Every row comes from one small tree of marks. The marks that hang from a mark follow it in brackets, in alphabetical order. Every link used is in the known rows. Which tree was each row made from?
Known rows
G{K{E} Z}: [ 13.3 -23.9  16.4 -18.0  32.4  24.3  -3.1  -1.0 -23.6  26.1  19.7   6.1
 -16.8  18.1   2.7   1.3 -10.6 -13.8  25.2]
T{M{E J{K{G{Z}}}}}: [  3.0   7.3   4.8 -19.3  22.7 -26.7  13.9   5.3 -15.0  -2.4 -14.2  -5.4
  -4.3  -7.7   0.4  24.3  27.5 -41.6  -7.6]
E{K M}: [  7.8 -11.6  10.5 -10.0  -9.8 -10.6  -6.8 -17.6  -3.8  35.3  11.2 -13.4
  -7.5  15.9   4.6 -23.7  35.8 -32.3  40.2]
J{K{E G} M}: [ -6.1   2.2  -2.5  -1.1  13.6  57.4  -1.2   3.9 -21.3  -5.7  26.2   7.1
  -1.9  25.7   6.4  15.4 -20.3 -26.1  35.2]
J{K{E{M} G{Z}}}: [ 13.2  -9.9  -1.6 -17.2  16.5  50.4  15.8  10.5 -14.5   0.9  15.3  -7.3
 -15.6  29.5   2.8   5.5 -33.9 -47.4  31.4]
K{E{M{J}} G}: [ -0.2  27.7   0.6 -14.1   4.4  17.1  26.2   7.2  -9.2  -2.4  -1.8 -16.3
 -15.6  17.4  10.7  -1.7 -42.5 -16.6  14.6]
T{M{E J}}: [-14.2  20.2  21.2 -11.7  12.1 -69.7   0.2 -12.6  -7.9  11.7 -18.9  -7.1
   4.7 -21.1   8.1  -0.4  33.5  -7.4   1.0]
J{K{E} M}: [-14.7   1.6   7.3   0.7  14.1  26.4 -12.0 -10.5 -27.1   9.7  25.2  14.3
  12.7  18.1   2.7   1.9   3.0 -20.6  39.6]
T{M{E{K{G}}}}: [  1.6 -13.9   7.7  -8.7  -5.1 -18.1  -3.2  -2.8   1.6  24.6  -7.0 -24.9
 -14.5  -3.5  12.0   1.9  12.8 -28.8  19.2]
M{E{K{G J}}}: [-32.5  -3.6 -11.6 -21.1 -13.1  22.8  -0.5   5.1 -12.3   9.0  -7.0 -23.0
 -17.2   5.0  10.4  -3.1   5.4 -11.7  25.8]
Z{G{K{E J}}}: [-21.0   5.5   0.5 -13.2  -0.4  47.5  15.5   2.4  -4.1   1.7  11.8  -3.6
 -25.4  -0.3   6.4   3.2 -29.8  15.4  29.9]
E{K{J{M}}}: [ -9.3 -15.7  -2.2  -9.2 -11.3  -2.0 -12.7 -14.5 -22.2  15.2  22.0  -4.0
   3.1   7.6   9.5 -15.6  57.3 -20.0  31.1]
M{E}: [-31.5   6.4  19.6 -10.8  17.4 -22.8 -19.5 -13.1  -7.0  18.6   0.4  -1.3
   2.3   3.1   4.4  -1.6  14.3   4.0  34.0]
K{E{M} G{Z} J}: [ -0.6 -15.0  -6.3 -25.4   8.0  36.4  24.8  16.6 -10.8 -17.8  11.7 -22.2
 -19.7  20.8  14.4  -2.2 -43.6 -26.3  22.8]
M{J}: [-17.7  25.9  15.0 -12.8  16.6 -14.3  -5.9 -12.5  -5.7  10.8   6.0   7.2
   3.5   5.9   5.2  -2.1  35.0   8.0  13.8]
K{J}: [-35.0   2.8   4.3 -17.9   5.6  17.2 -11.5  -6.8  -8.5  -3.1  13.0   0.9
  -0.7   7.8  15.8  -7.1  34.4  10.2  29.5]
K{E G{Z} J{M}}: [  1.8 -16.9  -5.1 -16.4  22.0  34.2   9.6  14.3 -20.6 -19.1  27.6  -5.9
  -7.6  16.6  12.8  11.4 -28.9 -17.7  21.1]

Which tree is each row?
[ -6.0  -0.9   0.6  -4.5   1.7  26.0  14.2  -2.6 -13.6  -0.5  22.9   1.4
 -15.3  -3.5   2.6   5.0 -19.5  -2.0  31.5] -> Z{G{K{E J{M}}}}
[ 16.4 -11.5   7.6 -16.8  20.8  23.9  16.1  10.4  -3.8   1.6  15.6 -15.6
 -20.2  26.0   7.2   0.8 -51.1 -29.7  29.1] -> K{E{M} G{Z}}
[ -2.2   6.3  -4.4  -8.7  -2.8  61.8  12.8   6.3 -10.7   0.5  10.4  -7.6
 -14.9  29.8   8.6   1.1 -36.0 -34.7  37.7] -> J{K{E{M} G}}
[-13.8   1.2   2.3 -13.8  -3.1  23.9   6.6  -4.4   1.0   3.4  16.7   1.3
 -19.6  -2.9   2.6   4.3  22.3   7.5  28.6] -> Z{G{K{J}}}
[-20.2  21.1  12.4 -11.2   5.1 -43.6  -0.3 -12.6 -18.9  12.3 -20.0   1.6
   9.6 -15.7   3.2   5.9  46.5 -25.2   3.7] -> T{M{E J{K}}}
[ -9.8   3.9   5.5  -7.9   0.8  34.8   3.2  -8.2 -18.5  14.0   8.5  -0.3
  -2.1  22.7   5.6 -10.8 -14.4 -28.9  41.4] -> J{K{E{M}}}
[-13.3  22.5   1.1 -11.7   4.3 -14.4  11.0   2.0 -13.3  -0.9 -18.3  -5.9
  -2.7  -9.4   5.8  19.3  26.1 -29.4  -0.4] -> T{M{E J{K{G}}}}
[-16.6 -10.2  -6.0 -24.1  20.0  54.6  12.1  18.6 -12.3 -15.9  15.4 -11.2
 -18.2  19.7  15.1   8.4 -38.0  -1.0  19.8] -> K{E G{Z} J}
[-20.6  -1.5  -7.2  -9.4   6.2  44.1   7.2   9.5 -16.6 -19.7  21.6  -6.3
  -6.6  15.6  17.9   5.3 -30.9  -5.2  29.0] -> K{E G J{M}}
[-18.2 -11.2  -0.1 -17.3   3.0  50.0   2.4   0.6 -26.9   6.9   7.5   0.7
 -15.9  11.9  16.0  -7.1   0.9   2.2  25.7] -> G{K{E J}}
[  3.3 -33.9   7.8 -22.7  19.2 -34.2  -3.9  -4.7 -39.1  10.1   9.4   4.4
  -2.7  -6.4  -0.9   6.2  42.5 -36.7  19.4] -> G{K{J{M{E}}} Z}
[-13.4   2.0   0.8  -4.6   9.4   7.6  -8.7  -2.1 -21.1   1.2  10.4   5.9
   2.9   9.5  -3.1  19.4  15.2 -35.9  33.6] -> J{K{G} M{E}}
[-23.7  -3.4   2.4  -7.8   6.4  16.4  -4.1  -5.9 -25.0  -6.5  20.5   0.5
   5.6   8.4  16.2  -6.9  -9.1   0.9  30.9] -> K{E J{M}}
[-23.5   1.8  11.0  -1.6  14.2 -21.1 -19.5 -16.3 -27.5  15.2   9.0  12.6
  15.5   1.6  -4.7   6.8  33.7 -30.4  37.4] -> J{K M{E}}
[ 15.3 -30.8   2.6 -26.8   7.2  16.7  17.9   2.4 -30.7   8.3   8.1  -8.7
 -21.9  13.6   8.9 -12.8  -7.7 -36.5  23.6] -> G{K{E{M} J} Z}
[-32.0   0.3   5.9 -10.9   7.0 -31.6 -12.9 -10.3 -24.9  -0.8   5.5  -1.9
  10.6  -7.4   7.4  -1.5  28.3 -11.3  30.1] -> K{J{M{E}}}
